What can hang from each mark:
J_365: J_55 J_390 J_420
J_321: J_55 J_390
J_420: J_365
J_390: J_55 J_321 J_365 J_867
J_55: J_321 J_390

Every row comes from one small tree of marks. The marks that hang from a mark follow it in brackets, in the order of their numbers. Every link used is in the known rows. Which tree was each row made from?
In the rows, zero is written as 128.
Known rows:
J_420(J_365(J_55 J_390)): [ 79 142  47 125 162 130 114  89 155 147 139 147 133 108 147 132 120 130]
J_365(J_55(J_321(J_390))): [ 85 126  84 133 170  97 114 133 144 161 135 120 119 123 155 115 176 133]
J_321(J_55 J_390(J_365(J_420) J_867)): [ 78 117  93 125 205  95 127 126 136 158 151  98 155 136 145 145 188 135]
J_55(J_390(J_321 J_365 J_867)): [ 89 101 221 112 222 130 131 163 153 148 143 117 144 137 152 124 181 119]
J_365(J_55(J_321) J_390(J_867) J_420): [ 73 130 174 140 175 131  97 135 172 177 142 115 138 116 154 111 206 128]
J_420(J_365(J_390(J_867))): [ 82 135 104 125 171 138 114  91 155 142 135 145 142 116 153 136 128 129]
J_390(J_867): [ 89 129 175 113 174 130 117 101 152 128 129 146 133 117 155 121 170 135]
J_365(J_55(J_390) J_420): [ 78 127 103 115 185 123 129 138 163 141 148 130 145 124 141 119 200 131]
J_321(J_390(J_365)): [ 85 115  82 120 179 105 134 115 136 133 136 125 135 129 137 116 147 135]
J_365(J_390(J_55 J_321 J_867) J_420): [ 78 126 174 160 169 115 101 132 161 176 149  89 160 122 143 129 173 118]
J_321(J_55 J_390(J_867)): [ 85 129  56 123 187  92 122 110 128 145 136 112 134 123 153 146 169 134]
J_321(J_390(J_365 J_867)): [ 84 114 136 118 194 124 125 119 145 140 133 128 140 126 141 122 168 134]
J_365(J_390(J_867)): [ 79 131 142 124 167 134 110 101 156 138 129 135 134 111 142 114 159 130]
J_55(J_321 J_390): [ 90 117 133 113 178 100 131 157 142 139 138 125 127 132 155 109 173 123]
J_390(J_55 J_321 J_365(J_420) J_867): [ 86 112 234 141 196 117 113 144 158 170 153  97 165 133 148 132 179 120]
J_321(J_55(J_390(J_867))): [ 85 124 102 103 204 106 131 140 137 136 141 121 140 123 152 143 178 125]
J_390(J_321(J_55) J_365(J_420) J_867): [ 86 114 193 126 212 101 124 136 143 166 156  94 154 143 163 149 189 128]
J_321(J_55(J_390(J_365(J_420)))): [ 80 115  86 106 205  91 147 150 135 141 158 103 156 137 140 137 176 126]
J_390(J_321 J_365(J_55 J_420) J_867): [ 83 115 242 128 210 139 112 137 170 170 150 118 149 131 158 126 203 129]
J_420(J_365): [ 94 136  85 114 161 116 129  88 142 125 138 151 137 127 161 137 120 134]
J_390(J_321): [ 95 125 154 127 169 103 124 112 143 138 135 123 127 134 162 123 156 129]
J_55(J_390(J_321 J_867)): [ 91 114 191 119 204 124 125 152 154 146 139 120 138 133 159 126 187 121]

Which tree is each row?
[ 80 119 190 120 204 127 116 172 170 168 147 121 143 126 158 116 228 125]  J_365(J_55(J_321 J_390(J_867)) J_420)
[ 87 110 246 127 201 127 122 133 160 158 148 112 153 142 160 128 193 129]  J_390(J_321 J_365(J_420) J_867)
[ 87 132  80 153 159 101 113 113 144 164 147 107 149 121 150 143  99 115]  J_420(J_365(J_390(J_55 J_321)))
[ 81 111 136 109 194 118 143 148 151 132 151 122 154 136 135 119 184 128]  J_55(J_390(J_365(J_420)))
[ 78 128 134 145 186  98 111 123 146 172 151  83 149 131 158 144 184 125]  J_365(J_390(J_321(J_55) J_867) J_420)
[ 82 115 131 130 187 114 117 132 145 154 138 114 152 116 130 126 153 125]  J_321(J_390(J_55 J_365 J_867))
[ 89 113 189 130 186 108 130 128 149 151 151 109 149 146 155 122 174 130]  J_390(J_321 J_365(J_420))
[ 79 113 139 106 220 109 138 155 143 149 156 106 160 134 144 142 195 126]  J_321(J_55(J_390(J_365(J_420) J_867)))
[ 89 131  50 135 173 101 118 120 142 165 141 131 127 128 167 134 145 131]  J_420(J_365(J_55(J_321(J_390))))
[ 86 122 127 112 187 112 123 162 153 152 139 128 123 122 153 110 183 123]  J_365(J_55(J_321 J_390))
[ 89 115 187 112 196 120 123 164 152 147 135 128 132 129 159 115 193 122]  J_55(J_321 J_390(J_867))
[ 90 115 167 125 170  94 120 148 140 156 142 114 140 123 144 113 138 120]  J_390(J_55(J_321) J_365)
[ 81 119 197 127 212 134 117 157 172 167 151 113 149 133 158 129 223 124]  J_365(J_55(J_390(J_321 J_867)) J_420)
[ 83 140  40 140 148 108 114  98 146 147 142 127 149 109 138 137  95 121]  J_420(J_365(J_390(J_55)))
[ 79 117 134 117 201 136 116 123 156 154 136 135 136 115 139 122 178 134]  J_321(J_390(J_365(J_55) J_867))
[ 80 118  79 142 172  94 126 131 143 155 150  97 161 128 126 125 160 128]  J_321(J_390(J_55 J_365(J_420)))
[ 82 108 174 135 195 112 120 150 151 167 145 103 147 141 154 117 203 132]  J_55(J_321(J_390(J_365(J_420) J_867)))
[ 84 102 229 122 222 129 131 167 159 158 154 106 158 146 152 127 205 122]  J_55(J_390(J_321 J_365(J_420) J_867))
[ 81 120  78 118 186 116 126 117 147 145 138 131 131 118 135 118 159 135]  J_321(J_390(J_365(J_55)))
[ 79 125 144 141 186 116 107 141 160 177 143 112 138 127 160 120 220 135]  J_365(J_55(J_321(J_390(J_867))) J_420)
[ 89 120 141 132 179 105 113 135 143 156 130 120 127 130 160 118 184 132]  J_55(J_321(J_390(J_867)))
[ 83 122 142 128 169 105 124 125 150 145 151 113 160 124 132 121 155 127]  J_390(J_55 J_365(J_420))
